What can hang from each mark:
G: D
N: C G
C: D N
Y: D J N S
D: H Y
J: H
H: D J
S: Y

Every row comes from one small tree of marks. The marks that hang from a mark follow it in brackets, in alphabetical order. Every link used is in the known rows. Which tree was each row made from?
Known rows:
Y[D N[C G] S]: [ 5.208  0.923 -0.033 -1.131 -1.866  0.652  2.517 -5.935  0.284 -0.172
 -2.650 -2.437 -3.235 -2.058 -0.398 -0.385 -1.730  3.514  1.012 -2.560
  1.553 -0.376  1.324 -3.627  4.512]
D[H Y[S]]: [-1.677 -0.599  1.291 -1.791 -1.958 -1.731  1.363 -3.015 -1.651 -1.346
  1.235 -0.787  3.112 -1.928 -2.471  1.584 -3.354 -2.088 -0.918  1.459
  0.420 -1.712  2.036  3.119 -2.299]
D[H Y[N[C] S]]: [ 0.315 -0.267 -0.282 -2.120 -1.014 -1.931  1.527 -2.925 -2.622 -0.702
  1.741 -3.024  0.478 -3.472 -2.534  1.340 -2.766 -0.283 -0.959  1.043
  1.027 -2.267  3.764  1.221 -0.841]
C[N[G]]: [ 1.206 -1.643  0.288 -0.344  2.490  2.618  0.767 -4.451 -0.904 -3.326
 -4.217  5.670  3.249 -0.094  1.559  4.069  0.609  1.829  2.294  1.512
 -1.280 -1.119  2.243  0.476 -1.576]
G[D[H Y[N]]]: [-1.376  2.381 -0.986 -0.901 -1.502  0.098  1.176 -2.580 -2.385  0.991
  0.959  1.495  3.242 -2.108  1.953  0.223  1.190  0.588 -1.398 -1.599
  2.152 -1.153  0.621  0.792 -1.905]
Y[J]: [ 0.525  0.630  1.406 -2.527 -1.872  1.660  1.618 -0.611  0.745 -1.315
  3.014  1.858  3.221  3.595  0.838  0.292  1.112 -1.206  1.046 -0.286
 -1.604 -0.036  0.582  2.236 -2.186]
S[Y[N[C G]]]: [ 4.447  0.077 -5.109 -0.046  2.460  0.978  0.006 -5.184 -0.729  1.587
  1.092 -1.475  3.130  0.405  0.045  1.711 -0.496  1.441  4.549 -0.818
 -1.003 -1.150  0.600  1.019 -0.333]
G[D[H[J] Y[S]]]: [-3.285  2.682  0.369 -1.515 -3.802  0.911  0.858 -2.982 -1.670  1.319
  0.498  0.809  4.193 -1.127  2.722 -0.034  0.486 -1.317 -1.973 -0.990
  2.594  1.120 -1.173  1.503 -2.287]
Y[D[H] N[C G]]: [ 6.404 -0.467 -1.775  1.825  0.373  0.062  2.530 -2.781 -0.653 -1.892
  0.412 -1.609 -4.864 -5.154  0.420  1.501 -0.256  4.619  0.745 -1.322
  1.251 -1.773  3.058 -4.361  1.806]
N[G]: [ 2.327  0.006 -2.507  0.688  1.978  1.301  0.580 -4.568  0.394 -2.050
 -2.494  2.419  3.633  0.747  3.272  3.048  0.828  1.248  3.350  0.061
  0.663 -2.356  0.765  0.307 -0.103]
N[G[D[Y]]]: [-0.625  1.359 -2.387 -0.309  0.687  0.759  0.090 -4.654 -1.659 -0.750
 -3.904  2.215  4.045 -0.207  4.092  2.160  1.787  0.849  2.446 -0.807
  2.050 -1.985 -0.329  0.342 -0.540]
G[D[H Y[S]]]: [-2.357  2.254 -0.366 -1.937 -2.973  0.498  1.097 -3.501 -2.391  0.579
 -0.247  1.398  4.523 -1.222  1.712 -0.319 -0.057 -0.218 -0.998 -0.929
  3.031 -0.179 -0.506  1.533 -1.956]
H[J]: [ 0.787  3.052  1.118 -0.251 -1.384  3.515  1.229 -1.408  2.778  1.611
  1.841  1.745  4.960  1.279  3.899  2.239  2.427 -1.237 -0.197 -0.646
 -1.032  1.517 -0.906  2.186 -1.761]
G[D[Y[S]]]: [-2.349  3.625  0.225 -3.451 -2.868  1.361  0.998 -4.148 -1.657  2.001
 -2.065  2.084  6.208  0.508  2.333 -0.386  1.147 -0.172 -0.017 -1.746
  2.479 -0.050 -1.638  2.715 -1.089]
J[H]: [ 1.250 -0.440 -1.041 -0.545 -2.641  2.237  1.090 -1.608  0.130  0.784
  1.788  1.561  5.934  0.973  1.794  2.814  1.606 -0.787  0.653 -2.032
  1.761 -1.928  1.803  1.745  0.268]
C[D[H]]: [ 1.081  0.898 -0.508 -0.669 -2.165  3.543  2.270 -1.345 -0.074 -1.949
  1.919  4.603  1.631 -2.934  2.777  3.876 -0.876 -1.219  0.393  3.309
 -0.330 -1.274 -0.927  0.909  0.212]
S[Y[D[H[J]]]]: [ 2.668  0.011 -0.472  1.121 -1.592  1.400  1.291 -3.295  1.291  1.845
  3.361 -0.044  3.209 -0.508 -1.291  0.788 -1.794 -0.393  1.432 -1.156
 -1.879  1.657 -1.850  1.866 -2.340]
G[D]: [ 0.577  3.966 -1.663 -1.603 -1.744  3.027  1.184 -3.318 -0.334  1.653
 -1.107  4.238  6.235  0.941  4.683 -0.079  3.137  1.833  0.974 -2.250
  2.718  0.210 -1.789  1.302 -1.119]
N[C G]: [ 4.938  0.209 -5.266 -0.597  2.761  2.276  0.391 -3.404 -1.676 -2.389
 -3.648  0.111  1.231 -1.565  4.087  3.491  2.127  3.896  5.664  1.639
  2.896 -2.618  1.724 -0.538  0.179]
N[C[D[Y]] G]: [ 2.277  0.365 -4.063 -1.718  1.274  2.728  0.590 -2.246 -2.753 -2.447
 -4.402  0.590 -0.219 -3.989  4.216  5.583  1.063  1.463  5.036  4.070
  1.719 -3.062  0.562 -0.255  1.136]
J[H[D[Y[N[G]]]]]: [ 1.069 -0.092  0.588  0.873 -2.995 -0.333  2.203 -2.289 -0.143  0.798
 -0.053 -1.260  4.916  0.257  2.100  3.583  1.381 -0.899  0.212 -2.708
  1.505 -1.032  0.785  1.798  1.316]
D[H Y]: [-0.826 -0.538  0.417 -0.652 -0.200 -1.298  1.317 -1.093 -1.666 -1.534
  2.027  0.269  3.241 -2.894 -1.394  2.795 -1.421 -1.206 -0.458  1.657
 -0.110 -2.494  2.457  3.297 -3.564]
D[Y[J N S]]: [-2.231  0.758  3.053 -4.308 -2.502 -1.374  1.667 -2.644 -0.827  0.506
  1.496 -1.993  2.355  1.799 -2.670 -0.049 -1.875 -2.910 -1.148 -0.742
 -2.081 -1.121  2.065  2.898 -0.352]
G[D[H Y]]: [-1.789  2.164 -0.922 -1.209 -1.827  0.627  1.011 -2.226 -2.328  0.363
  0.191  2.127  4.509 -1.833  2.509  0.503  1.292  0.310 -0.585 -0.758
  2.621 -0.830 -0.252  1.738 -2.801]
N[C[D]]: [ 4.007  2.435 -2.886 -3.067 -0.610  4.764  1.813 -0.953 -0.936 -0.719
 -1.038  2.275  1.584 -2.772  3.823  3.645  1.746  2.163  3.807  3.179
  1.473 -1.410 -0.430  1.150  0.500]

Write each row's tree:
[ 3.844  0.191 -4.923 -0.302  1.779  1.735  0.272 -4.917 -0.785  1.362
  0.989 -0.761  2.315 -0.452  0.488  2.400 -0.827  0.721  4.314  0.246
 -1.216 -1.167 -0.284  0.737  0.580] : S[Y[N[C[D] G]]]
[-3.109 -1.433  2.718 -2.780 -3.285 -2.100  1.304 -1.607 -2.030 -2.274
  3.204 -1.671  1.513 -0.202 -3.062  0.536 -3.394 -3.417 -1.534  1.424
 -0.562 -0.997  2.235  2.863 -2.990] : D[H Y[J S]]
[ 2.558  1.184  3.457  0.188 -4.684  0.352  3.362 -4.388  2.202  0.899
  2.764 -1.583 -2.255 -1.878 -1.735 -1.363 -3.018  0.315 -3.782 -3.240
 -0.382  1.740  0.754 -2.433  2.452] : Y[D[H[J]] N S]
[ 2.672 -0.673  3.331 -0.014 -3.498 -0.547  3.468 -0.318  0.784 -1.419
  5.843 -0.713 -4.205 -0.695 -2.150 -1.279 -1.098  0.528 -2.665 -2.669
 -2.320  0.499  2.384 -2.539 -0.035] : Y[D[H] J N]
[-1.789  1.329  1.130 -0.817 -2.552  2.173  1.991 -0.335 -0.598 -0.246
  2.622  1.699  0.049 -4.254  1.847  4.430 -0.935 -3.365 -1.849  3.082
 -1.977 -1.004 -0.154  1.175  0.018] : C[D[H[J] Y[N]]]
[ 2.804  1.060 -5.886  0.588  1.025  2.461  0.036 -3.029 -2.846 -1.859
 -2.418 -0.002  0.367 -2.810  6.361  2.269  3.155  3.745  3.841  0.802
  4.900 -0.902  0.659 -2.436 -0.705] : N[C G[D[H[J]]]]
[ 0.326  2.539  4.474 -1.786 -4.024 -0.827  3.656 -2.642  1.092 -0.355
 -0.825 -1.336  5.121  2.562  0.519  0.890 -0.508 -1.369  0.518 -1.047
 -0.744  2.155 -2.612  4.417 -0.605] : H[D[Y[J S]]]
[ 3.471  0.688 -6.423  0.162  1.480  1.983  0.236 -3.547 -3.283 -2.437
 -2.982  0.488  0.467 -2.859  5.657  2.183  2.705  4.364  4.398  0.820
  5.283 -1.780  0.994 -2.330 -0.569] : N[C G[D[H]]]
[ 0.392 -0.281  2.103 -1.285 -4.624  1.085  2.336 -0.054  0.503 -0.804
  3.552 -0.019  3.795  3.844  1.635  1.062  1.600 -1.969  0.265 -2.055
 -0.192  0.876  0.153  1.934 -0.738] : Y[J[H[D]]]
[ 1.510 -0.650  4.556 -1.635 -5.881 -1.041  3.597 -2.960  0.838 -1.296
  4.843 -2.222 -4.233  0.626 -3.706 -2.973 -3.780 -0.704 -3.551 -3.055
 -1.472  1.549  1.700 -2.677  1.759] : Y[D[H] J N S]
[ 1.758  0.469 -5.612 -0.379  1.464  1.011 -0.132 -3.031 -4.148 -2.007
 -3.531 -0.533  0.489 -3.491  4.569  2.742  2.236  3.505  4.096  1.336
  4.721 -2.267  1.395 -1.319 -1.053] : N[C G[D[H Y]]]
[ 0.296 -0.636 -0.353 -0.494  1.601  3.084  0.570 -4.757 -1.751 -2.671
 -4.735  6.192  3.519 -0.243  3.041  3.099  1.557  2.301  1.905  0.652
  0.081 -0.378  1.222 -0.178 -1.520] : C[N[G[D]]]
[ 0.626 -0.782  0.629 -1.612 -2.957  0.602  1.772 -0.523 -0.202  0.405
  5.756 -0.633  1.064  2.834  0.171  0.391  1.280 -1.767 -1.229 -3.122
 -1.166 -1.184  3.582 -0.360  0.763] : Y[J[H] N]
[ 4.485  0.524 -4.245 -0.046  1.796  1.801  1.438 -3.108 -1.363 -1.661
 -0.093  0.175 -1.813 -3.285  3.065  3.409  0.684  2.585  2.246  1.165
  0.939 -2.971  2.563 -2.394  2.335] : Y[N[C[D[H]] G]]
[ 1.086 -0.809 -0.741 -0.583 -2.562  0.883  0.890 -2.583  0.309  1.495
  4.181 -1.048  5.689  4.016 -0.665  0.675 -0.507 -2.449  2.524 -1.702
 -1.725  1.368 -1.485  3.453 -1.992] : S[Y[J[H[D]]]]
[-2.058 -0.402  1.919 -2.867 -2.174 -0.924  1.170 -0.366 -1.549  0.909
  2.958 -1.678  2.443  0.921 -1.595  1.905  0.325 -2.871 -1.056 -1.253
 -1.879 -2.376  3.293  2.477 -0.926] : D[Y[J[H] N]]
[ 6.423  2.264  0.176 -1.029 -0.771  1.907  3.310 -2.010  0.783  1.153
  0.308 -0.466 -1.636 -3.077  0.171  0.452  1.176  4.426  0.666 -2.415
 -0.013 -0.595  1.705 -1.708  1.904] : Y[D N[C]]
[-0.903  0.134 -0.185 -0.606 -1.112  1.203  1.839 -1.715 -1.573 -1.742
  0.933  2.197 -0.393 -4.486  1.313  4.666 -1.631 -2.317 -0.277  3.234
 -1.296 -2.896  0.629  0.591  0.796] : C[D[H Y[N[G]]]]
[ 4.067  2.245 -2.234 -1.048 -0.159  2.883  2.044 -1.336 -0.213  0.352
  2.400  0.266 -0.704 -3.010  2.729  2.605  1.330  1.532  0.426  0.716
  0.154 -1.113  1.730 -1.005  1.373] : Y[N[C[D[H[J]]]]]
[ 4.630  1.811 -2.778 -1.404  0.299  2.482  2.219 -1.821 -0.741 -0.122
  1.981  0.594 -0.485 -2.966  2.049  2.548  0.886  2.347  1.167  0.892
  0.529 -2.129  2.141 -0.782  1.619] : Y[N[C[D[H]]]]
[ 2.741  0.946  2.718  1.295 -3.086  1.768  2.967 -0.965  2.170 -0.261
  2.356  1.410  0.387 -2.566  0.705  1.170 -0.274  0.841 -1.430 -1.257
 -0.373  1.210 -0.357 -0.314 -1.454] : Y[D[H[J]]]
[ 1.410  1.853 -1.503 -1.294 -1.022  0.477  1.117 -7.625 -0.049  0.534
 -1.760  0.177  1.964  1.567  1.774 -0.691 -0.846  1.042  0.035 -3.050
  1.789 -0.868  0.817 -1.796  3.415] : Y[N[G[D]] S]
[-3.195  2.296  0.351 -2.888 -3.578  1.326  0.689 -1.253 -2.297  1.600
  0.248  1.691  5.242  1.097  2.755  0.144  2.617 -1.136 -0.342 -2.053
  1.876 -0.321 -0.556  2.282 -2.017] : G[D[Y[J[H]]]]
[ 1.721 -0.738 -1.101 -0.352 -2.076  0.203  1.227 -3.046  0.272  2.253
  5.213 -2.105  3.972  3.620 -1.151  0.345 -0.703 -1.942  1.478 -2.734
 -2.345  0.933 -0.245  2.170 -0.613] : S[Y[J[H[D]] N]]
[-0.413 -1.069  5.088 -2.922 -8.543  0.997  2.699 -2.044  0.822 -0.193
  2.376 -1.120  0.112  2.737 -2.021 -1.649 -2.109 -2.377 -1.695 -3.325
  0.104  1.871 -0.062 -0.327  1.694] : Y[D J[H] S]
[ 6.300  0.908 -1.330  0.353  0.428  1.175  2.509 -3.244  0.161 -0.373
 -1.587 -1.045 -3.155 -3.356  1.147  1.280  0.969  4.753  1.820 -2.256
  0.640 -1.551  2.022 -3.517  2.658] : Y[D N[C G]]
[ 0.770 -1.081  3.838 -1.265 -6.088  1.515  2.628  0.581  0.930 -0.492
  3.400  0.397  0.219  1.463 -0.557  0.151  0.686 -1.084 -0.938 -3.005
 -0.883  0.656  0.580 -0.235 -0.244] : Y[D J[H]]
[ 2.639  1.831 -2.851  0.363  1.367  1.096  1.141 -5.044 -0.070  0.437
 -0.654  1.691  2.101  0.143  3.387  1.121  1.657  2.180  0.807 -2.720
  0.930 -2.024  1.461 -1.526  1.613] : Y[N[G[D]]]
[-1.502 -1.013  2.262 -3.661 -6.231  1.139  1.348 -2.592 -0.104 -0.473
  3.176 -0.672  3.414  4.857 -0.590 -0.727 -1.223 -3.371 -0.570 -1.836
  0.585  0.605  1.073  1.341  0.641] : Y[J[H] S]
[ 1.120 -2.089 -2.815  0.048 -0.474  0.054 -0.103 -3.889 -0.539  1.274
  4.395 -1.843  2.742  3.162 -1.017  0.943 -0.901 -2.102  2.134 -2.240
 -2.174 -0.669  1.179  0.726 -0.335] : S[Y[J[H] N[G]]]
[ 2.764  0.805  3.751 -1.334 -3.322  0.594  3.435 -0.805  1.607  0.007
  3.930 -0.063 -2.435  0.841 -1.306 -1.290  0.210  0.577 -1.627 -3.449
 -3.023  0.529  1.255 -1.467  0.818] : Y[D J N]
[ 2.723 -0.112  0.406 -0.777 -1.760  0.493  1.687 -3.172  1.066  2.007
  4.447 -1.181  1.367  1.953 -2.702 -0.847 -1.637 -0.596  1.120 -2.697
 -3.761  1.096 -0.748  1.142 -0.885] : S[Y[D J N]]
[ 3.102 -0.831 -3.809 -0.826  1.145  0.508  0.127 -3.857 -0.941  0.657
  3.036 -2.340  1.633  2.138 -0.644  0.655 -0.568  0.068  3.895 -0.736
 -1.786 -0.389  0.837  0.692 -0.953] : S[Y[J N[C G]]]
[ 1.390  3.173  3.621 -1.277 -2.970 -0.542  3.600 -3.662  1.306  0.333
 -2.154 -0.669  6.426  1.325  0.923  1.564 -0.541 -0.418  0.825 -1.120
 -0.088  1.598 -2.773  4.596 -0.172] : H[D[Y[S]]]
[ 3.553  1.634 -6.034 -0.819  1.679  2.810  0.082 -3.861 -2.720 -1.297
 -4.356  0.870  1.711 -1.659  6.165  2.153  3.438  4.620  5.070  0.233
  4.757 -1.696  0.344 -1.627  0.058] : N[C G[D]]
[ 3.348 -0.650  1.329  1.043 -2.611 -1.077  2.862 -6.336  0.789 -1.391
  0.010 -1.557 -3.231 -2.244 -1.782 -0.573 -3.781  1.588 -1.689 -2.963
  0.653 -0.387  1.691 -3.779  3.566] : Y[D[H] N[G] S]
[-2.674  3.075  0.531 -3.219 -2.702  1.325  0.957 -1.595 -1.839  1.225
 -0.317  2.156  5.104  1.132  2.744 -0.160  2.410 -0.549  0.006 -1.606
  1.199 -0.095 -1.141  2.515 -2.464] : G[D[Y[J]]]
[-0.300 -1.166  0.673 -1.082  0.348  4.903  1.366 -3.534 -1.416 -3.995
 -4.455  7.699  0.900 -2.508  3.324  6.205 -0.207 -0.235  2.014  4.335
 -2.245 -1.050  0.025 -0.250  0.645] : C[D N[G]]
[-0.316  3.044 -1.370  0.193 -2.415  2.680  1.146 -2.272 -0.379  0.777
  1.717  2.977  4.211 -0.643  4.971  0.064  2.522  0.614 -0.942 -1.501
  2.926  1.322 -1.349  0.233 -2.279] : G[D[H[J]]]
[-0.904 -0.834  0.204 -1.038  1.596  2.402  0.499 -4.453 -2.329 -2.467
 -5.139  5.430  3.493 -0.739  2.390  3.495  1.298  1.652  1.649  0.857
 -0.292 -0.875  1.405  0.628 -1.917] : C[N[G[D[Y]]]]
[ 3.378 -0.305 -2.341 -1.572  0.925  0.658  1.065 -1.914 -1.328 -2.011
  1.969 -1.803 -2.203  1.069  1.661  0.846  1.627  1.476  2.357 -0.512
 -0.455 -1.781  3.515 -2.133  0.695] : Y[J N[C G]]
[ 1.934 -0.374  0.657 -1.092 -2.253  1.194  1.358 -2.649  1.129  1.321
  3.334 -0.057  3.018  2.389 -2.173 -0.400 -1.465 -1.107  2.277 -1.446
 -3.100  1.628 -2.031  2.424 -2.264] : S[Y[D J]]
[-1.353  0.882  1.066 -2.189 -3.015  1.218  2.322 -2.284 -1.251 -1.036
  1.308  1.717  0.390 -3.599  0.065  3.351 -2.965 -2.949 -1.352  2.984
 -1.120 -1.873  0.168  1.312  1.187] : C[D[H Y[N S]]]
[ 3.432  0.144 -0.629  1.547 -0.902  0.715  1.565 -3.843  1.372  2.595
  4.385 -1.078  1.568 -0.956 -1.915  0.354 -1.915 -0.080  0.318 -2.270
 -2.527  1.133 -0.647  0.495 -0.977] : S[Y[D[H[J]] N]]
[ 1.631 -0.934  3.643 -0.532 -4.309  0.514  3.103  0.369  0.815 -2.516
  4.312  0.833 -1.694 -0.169 -1.258 -0.575 -0.807 -0.170 -1.197 -1.021
 -1.446  1.008  0.533 -0.502 -1.998] : Y[D[H] J]
[-3.217 -1.505  2.383 -2.759 -0.966  3.218  1.094 -4.094 -2.738 -3.402
 -5.849  5.473  0.856 -2.914  1.107  5.968 -2.157 -2.152  1.048  4.823
 -2.529 -1.233  0.168  1.084  0.642] : C[D[Y[S]] N[G]]
